Each row comes from the steps of one walk. Every step used is in the known rows, and no mark comes twice. Write the walk behind each row, first mark first.
In the rows, 128 means zero.
Known rows
H-V-A-X-Z: [165 160  44 138  89 143 181 209  86 105  79 124  96 153 108 106 154 139
  67  32 202 123]
X-U-V-H: [132  87 111 165 130 171  94  57 167 172  64 107 165 111 103 128 137  90
 143 140 118 127]
U-V-A: [157 123  85 108 133 147 154  95 123 165  83 127 150 125 135 135 127  67
  97 108 113 121]
H-V: [155 140 147 138 150 117 142 139  94 159  94 126 109 107 133 107 183 120
 122  57 122 108]
A-V: [118 169 194 139 169 111 124 119 116 142 116 100 117 118 143 162 144 107
 125 103 100 120]
X-Z-R-A: [ 78  98 105  85 143  96 182 137 158 102 195 142 126 100  68 137  92 161
 138 151 151 109]
F-A-V-U: [143 160 197 119 136 167 136  86 191 128 114 129 137  98 170 157 124 107
  83 170  83 127]
A-X-Z-R: [ 92 154 111 134 137  83 169 169  80  39 142  88 112 117  68 143 110 140
 184  96 196  88]
X-U: [130 117 178 170 124 116 134  53 140 160  89 139 147 105 110  84 134 120
 156 156 121 106]
R-A-V-U: [ 99 155 182 102 116 147 105  74 216 144 145 122 140 119 185 155 136 118
  87 160  85 160]
Z-R-A: [ 85  95 155  70 165 102 161  92 151 118 187 131 126 130 110 120 118 147
 149 164 115 122]
L-A-V: [128 148 171 130 147 114 108 140 127 183 141 134 130 151 131 151 130 122
  86 113  94 144]
H-V-U-L: [113 162 138 122 146 150 123 125 142 148 110 112 118  49 209 124 178  84
 143 105 124 130]
L-A-X-U-V: [182 127 112 167  97 121  79  90 111 131  73 137 159 168 113 100 128  96
 113 123 135 158]
V-A: [126 124 119 116 117 142 174 106 122 166 107 141 132 133 127 106 132 117
 110 125 128 108]
L-A-R: [163  84 117 131 104 123  73 153 114 156 161 141 142 161 111 131 126 171
 139 142  97 106]
Z-R-A-X: [ 98 125 149  86 147  96 146 126 111  57 175 109 108 168 118 112 130 155
 162 133 152 138]
R-A-X-Z: [128 145  97 142  92  95 163 184 104  65 134 157 105 131  97 118 108 170
 130  93 164 129]
Z-R: [ 85 119 174 101 174  93 155  95 113 116 155  95 129 109 100 127 130 119
 184 138 129  88]
L-A-X: [147 145 135 151  99 101 120 166  74 113 118 145 125 168 117 104 137 147
 136  93 133 135]
R-A-V: [119 145 178 108 159 114 125 119 154 148 151 134 108 143 150 153 132 131
  91 127  94 157]
V-A-X: [141 157 110 133 103 137 166 140  86 104  90 123 113 167 136 102 138 127
 120  93 155 127]
X-Z-R: [ 80 123 119 119 154  87 180 137 117 101 157 106 131  79  58 147 105 134
 174 122 160  72]
L-A: [132 114 141 133 114 105 132 133 109 176 138 166 144 129 108 106 129 142
 127 121 103 116]
R-A-X-U-V: [175 123 119 146 111 126 100  68 140 100  83 138 139 159 136  99 128 110
 115 136 129 173]
U-V-H: [124 102 100 143 148 156 109 116 124 155  87 101 147 104 114 161 141  90
 151  96 109 117]

Write each row's walk
[ 91 137 132 124 110 138 113 124 161 166 151 151 148  66 183 124 117 105
 145 175 101 141] => V-U-L-A
[136 153 153 130 107 145 118  92 153 155  85 113 143  88 167 108 186 106
 115  91 119 111] => H-V-U
[ 82 117 146 106 165 117 130 102 139  73 175 115 103 136 151  94 113 132
 170 198 168 174] => Z-R-A-X-U-L
[154  94  81 170  88 166  63 107 139 147  75 120 163 178 101 110 131 120
 117 126 147 171] => L-A-X-U-V-H
[133 141 144 125 116 103 140 143  97  81 130 146 101 156 135 104 135 161
 141 106 129 149] => R-A-X
[146  79 114 151 117 145  59 125 143 170 163 147 138 132 144 115 111 147
 147 206 115 142] => X-U-L-A-R
[ 77 187 183 132 165 148 108 108 165 134 128  87 123  61 218 178 135  69
 142 152  98 144] => A-V-U-L
[ 74 132 132  83 171 101 153 141 172 109 199 111 112 127  88 180  96 145
 101 141 143 136] => X-Z-R-A-V
[137 150  82 163  80  95 143 209  77 101 124 156 124 137  80 123 106 166
 127  81 167 118] => L-A-X-Z
[ 46  99  99  89 159 149 139 159 202 125 198  94 112 135  79 192 102 163
 102 146 157 144] => X-Z-R-A-V-H
[123 155 119 145 133 110 125 201  60 109 141 144 100 128 161 118 123 127
 160 111 138 154] => U-L-A-X
[141  92 107 127 136 129  76 186 101 147 183 143 118 123 156 147 114 151
 162 162 102 131] => U-L-A-R
[115 109 138 154 131 126 118 108 139 189 138 173 138  98 140  86 108 117
 135 189 122 153] => X-U-L-A
[189 133 169 168 114 142 155  94 118  84  81 158 120 146 117  72 120 143
 127 166 138 127] => F-A-X-U
[121 106 108 118  97 158  53 141 161 146 176 133 149 103 188 147 117 136
 156 189  96 133] => V-U-L-A-R
[ 89 112 145 113 148 165 110 138 182 166 153 118 113 156 137 163 138 152
  95 130 101 165] => R-A-V-H
[102 134  90 126 115  86 151 193  90  74 168 126 126 147  59 131 100 161
 148 108 187 112] => L-A-X-Z-R
[161  91  94 112 107 160 118 125 127 144 133 119 131 163 130 129 129 150
 122 142 121 100] => V-A-R
[201  87 140 123 133 151 122 141 118 106 143 147 121 139 121 137 114 167
 137 168  89  89] => F-A-R
[159 126  99 108 128 155 169 135 116 184  91 135 112 145 139  96 176 116
  68  72 138 123] => H-V-A
[ 99 183 198 136 125 137 103  72 177 139 108  92 146  96 176 162 148  88
 121 131  93 122] => A-V-U
[172 152 107 159 110 124 193 197  83  49 104 164 103 112  85 125  93 162
 125 108 160  98] => F-A-X-Z
[195  88  63 104 122 164  94 112 125 142 109 105 146 157 136 162 124  99
 109 122 110 112] => U-V-A-R
[175 152  78 123 118 141 142 126  82 102  63 108 133 161 144 133 135  75
 108  76 147 140] => U-V-A-X
